What can hang from each mark
sofimu: bedes digok
digok: sofimu
lazo: biguf
biguf: bedes lazo lisos
puvafoz: bedes tufiz
rela: lisos
lisos: biguf rela
bedes: biguf puvafoz sofimu

Every row comes from one small tree of marks. The marks that hang from a mark follow it in brackets, in alphabetical order. Every link used is in the known rows. Which tree was each row made from?
Known rows
lazo{biguf{bedes{puvafoz}}}: [ 15 -11  -8  20 -14   8  14 -14   4  17  10   4  -6   7 -15  15   4 -14
 -32  -1  -9]
biguf{bedes lazo lisos}: [  5   1 -13  15  -1  13  17  -8   5   5  25  -1   1 -22 -37  18  15   7
  -4   1 -14]
biguf{lazo lisos}: [ -4   4  -3  11  -8  14   8  -1   6   0  22   7   3 -14 -26  14  25  20
   6  -5  -9]
lazo{biguf{bedes{puvafoz{tufiz} sofimu{digok}}}}: [ 22  -9 -14  24  -1  -2  10 -47   1   9  19  27 -32   3   1  18  -5   9
 -37   5  -2]
lazo{biguf{bedes{puvafoz} lisos{rela}}}: [  8 -12 -10  19 -25   4   2 -27   5 -11  54  -1 -14   6 -32  15   9  -9
  -5  -8 -13]
sofimu{bedes{biguf} digok}: [ -2 -15  11  -6  -3  24 -12 -32   5  30  14  25   8  11 -15  14  18   1
 -13  12  12]
puvafoz{bedes}: [  3  -8  -6   5  -2   1  -6  -5   5   5  19   8   1  -2 -18   3   0   7
  -2   3 -10]
rela{lisos{biguf{bedes lazo}}}: [  5  -7 -16  14  -5  24   3   4   7  18  26  11   8  -9 -28  15   8  -4
 -19  -3  -9]
digok{sofimu}: [ -3   0  14  -7  -7   6  -7 -11   8  16  10  25  -2  -4  -5  19   7   2
  -5   4 -11]
lazo{biguf{bedes{sofimu{digok}} lisos{rela}}}: [  5  -5 -12  13  -9   3  -1 -54   2 -25  57  20 -19  -7 -34  28   2  -4
  -4   0  -6]
lisos{biguf{bedes lazo}}: [  3  -6 -13  13   8  15  12   5  10  27  33   9   5  -7 -31  11   5 -14
 -17   4  -8]
lazo{biguf{bedes}}: [ 12  -8 -10  16   1  11  12 -16   3   0  10   8   0  -2 -31  19   1 -17
 -16   2 -11]
lisos{rela}: [ -7 -10   7  -4 -14   0 -18  -2   7  -9  42   4   9   4 -28   9   7  -8
  14   0  -7]
biguf{bedes{sofimu}}: [  6  -7  -7   7 -10 -13   7 -14   7  15   5   0  -2  -8 -14  16  -8 -10
 -27   7 -10]
rela{lisos}: [  0  -6   2   0 -23  12 -18   2   3   1   0   7  13   1 -13  14  11  10
  -2  -7  -5]
rela{lisos{biguf{bedes{puvafoz} lazo}}}: [  8 -10 -13  18 -20  21   6   4   8  35  26   7   2   1 -12  10  11  -1
 -36  -6  -7]
sofimu{digok}: [ -1  -1   8  -3  -2  16 -17 -14   3  14  15  18   6   4 -14  17  10   3
   1   6   8]
puvafoz{bedes{biguf{lazo} sofimu{digok}} tufiz}: [  8  -9 -17  24  14   0  16 -33   4  14  30  36 -30  -9   0   2   3  49
 -32  14  -2]
sofimu{bedes{biguf puvafoz{tufiz}} digok}: [  8 -21   6   4  -6  16 -14 -35   5  37  19  27 -14  19   3   5  16  20
 -20   9  10]
lazo{biguf{lisos}}: [  2   0  -5  14 -12  11   0 -14   3 -15  16  11  -5   2 -25  19  16   5
   9  -9  -7]
bedes{biguf{lisos} puvafoz sofimu{digok}}: [ -1  -5   4  12 -38  -4  -3 -30   6  38  15  12 -23  18  17  12  13  30
 -33   2  13]
lazo{biguf{bedes{puvafoz sofimu}}}: [ 14 -11 -10  22 -20  -9  22 -26   6  16   5   8 -16   3  -2  16  -2  -9
 -47   0 -10]

Which tree is each row?
[  8 -18 -16  20   1   3   1  -4  11  17  75  11 -15   2 -25   1   3  -2
 -10   2 -13]  lisos{biguf{bedes{puvafoz{tufiz}} lazo} rela}
[ -9 -14   3  12 -51 -20  -5 -19  11  16  42  -1 -20  18   3   3  11  20
 -20  -4  -2]  bedes{biguf{lisos{rela}} puvafoz sofimu}
[ -1 -10  21 -11 -14  12  -7 -30  11  34  11  29  -2   2   3  16  19  -3
 -20   2 -10]  digok{sofimu{bedes{puvafoz}}}
[  0  -8  -7   4 -15   0 -11 -15   6 -12  55  -9   0  -7 -43  15   4  -8
  16  -1 -13]  biguf{bedes lisos{rela}}
[  5 -12  -6  26 -19 -12  23  -9   9  34  11  17 -25   4  15  -1  11  41
 -44   4  -5]  bedes{biguf{lazo} puvafoz{tufiz} sofimu}
[  5  -4  -8  26 -17   0  12 -31   5  28  28  25 -35   2  13   8  19  55
 -31   3   5]  bedes{biguf{lazo lisos} puvafoz{tufiz} sofimu{digok}}
[  7  -8 -18  18  -1  -9  -6 -41   2   5  34  25 -40   1   1   5  -3  50
 -10   7   1]  puvafoz{bedes{biguf{lisos} sofimu{digok}} tufiz}
[  1 -18  14  -1 -19  21  -9 -32   6  48  13  21   1  21   0   9  21   6
 -29   8  14]  sofimu{bedes{biguf puvafoz} digok}
[  1 -21   4   4 -17  12 -26 -46   5   9  62  22 -20  18 -13   6  21  24
   6   2   6]  sofimu{bedes{biguf{lisos{rela}} puvafoz{tufiz}} digok}
[  9 -10 -16  12   6 -21  -3 -19   6  -5  20  18 -23  -8  -3   1 -10  26
  -9   3 -14]  puvafoz{bedes{sofimu} tufiz}
[ -4  -3   1  13  -7   9  17 -22   6  30  12  28  -7  -3  -1  14  15  27
 -38  12   7]  bedes{biguf{lazo} sofimu{digok}}
[-10  -1  -2   7 -12  10  -2  -6   7 -18  57   6   3 -12 -38  13  24  14
  20  -5 -12]  biguf{lazo lisos{rela}}
[  8 -16 -16  19  -2 -22   5 -19   6  11  17  17 -29   3   3  -4 -10  35
 -24   8  -9]  puvafoz{bedes{biguf sofimu} tufiz}
[ -1 -10   4  19 -24  10  20   5   8  44  12   8  -1  10   1   1  22  20
 -38   4   0]  bedes{biguf{lazo} puvafoz}
[ 10  -3 -15  18  -6  11   9 -20   2 -10  21   4  -7  -5 -36  22   6  -8
  -2  -4 -12]  lazo{biguf{bedes lisos}}
[ 11  -6 -12   9  13 -10 -10 -36   2  -2  27  31 -26  -7   0   7  -9  31
  -8   8  -3]  puvafoz{bedes{sofimu{digok}} tufiz}
[ -2 -17  20  -5 -23  12   0 -29  12  49   8  28  -8  13   9  10  19   5
 -35   8  -5]  digok{sofimu{bedes{biguf puvafoz}}}
[ -7  -2  -6  19 -22  -3  21 -11   8  16  13  10 -12  -6  -7  11  19  32
 -24   0  -5]  bedes{biguf{lazo lisos} sofimu}
[ 21  -8 -20  28  -8   3   8 -24   2  -4  26   6 -28   2 -17  13   4  10
  -9  -7 -13]  lazo{biguf{bedes{puvafoz{tufiz}} lisos}}
[  0 -13  -2  14 -31 -13 -16 -38   6   9  56  18 -36  17   7   6   8  39
 -11   1   5]  bedes{biguf{lisos{rela}} puvafoz{tufiz} sofimu{digok}}
[ 15 -13 -22  25 -14  -2   9 -11   8  25  27  18 -21  -5   3   8   0  19
 -42  -6 -12]  rela{lisos{biguf{bedes{puvafoz{tufiz} sofimu} lazo}}}
[-11  -8  -2  14 -20  10   5  -6   8  -1  54   4  -2  -1 -32   7  24  23
   4  -1  -7]  bedes{biguf{lazo lisos{rela}}}
[ 17 -12  -9  14  -6  -4   0  -8   5  22  17  -1 -15   3  -8   6  -4   4
 -17   3 -10]  biguf{bedes{puvafoz{tufiz}}}
[  6 -12  -2  14  -3  26   3 -40   5  28  35  29 -19   3  -8   8  33  41
 -14   3   6]  sofimu{bedes{biguf{lazo lisos} puvafoz{tufiz}} digok}
[  1  -3   9   3 -23  -5  -8 -24   6  31  10  19 -10  10  15  14   7  11
 -31   3   9]  bedes{puvafoz sofimu{digok}}
[ -5  -2  -4  17 -16  14  15  -1   6  17  20   6  -2  -3 -21   9  25  28
  -9   0  -4]  bedes{biguf{lazo lisos}}
[  6  -3 -15  12  -3  19   3 -24   5  21  28  28  -4 -12 -14  22   4   4
 -34   2  -1]  rela{lisos{biguf{bedes{sofimu{digok}} lazo}}}
[ 14  -1 -11  21 -20   4  11 -48   2  11  22  16 -25   2  -5  25   6   5
 -33  -2   1]  lazo{biguf{bedes{puvafoz sofimu{digok}} lisos}}
[ 21  -4 -18  27  -6  -2   7 -51   1   0  27  23 -40   0  -3  21   1  20
 -24  -2  -3]  lazo{biguf{bedes{puvafoz{tufiz} sofimu{digok}} lisos}}
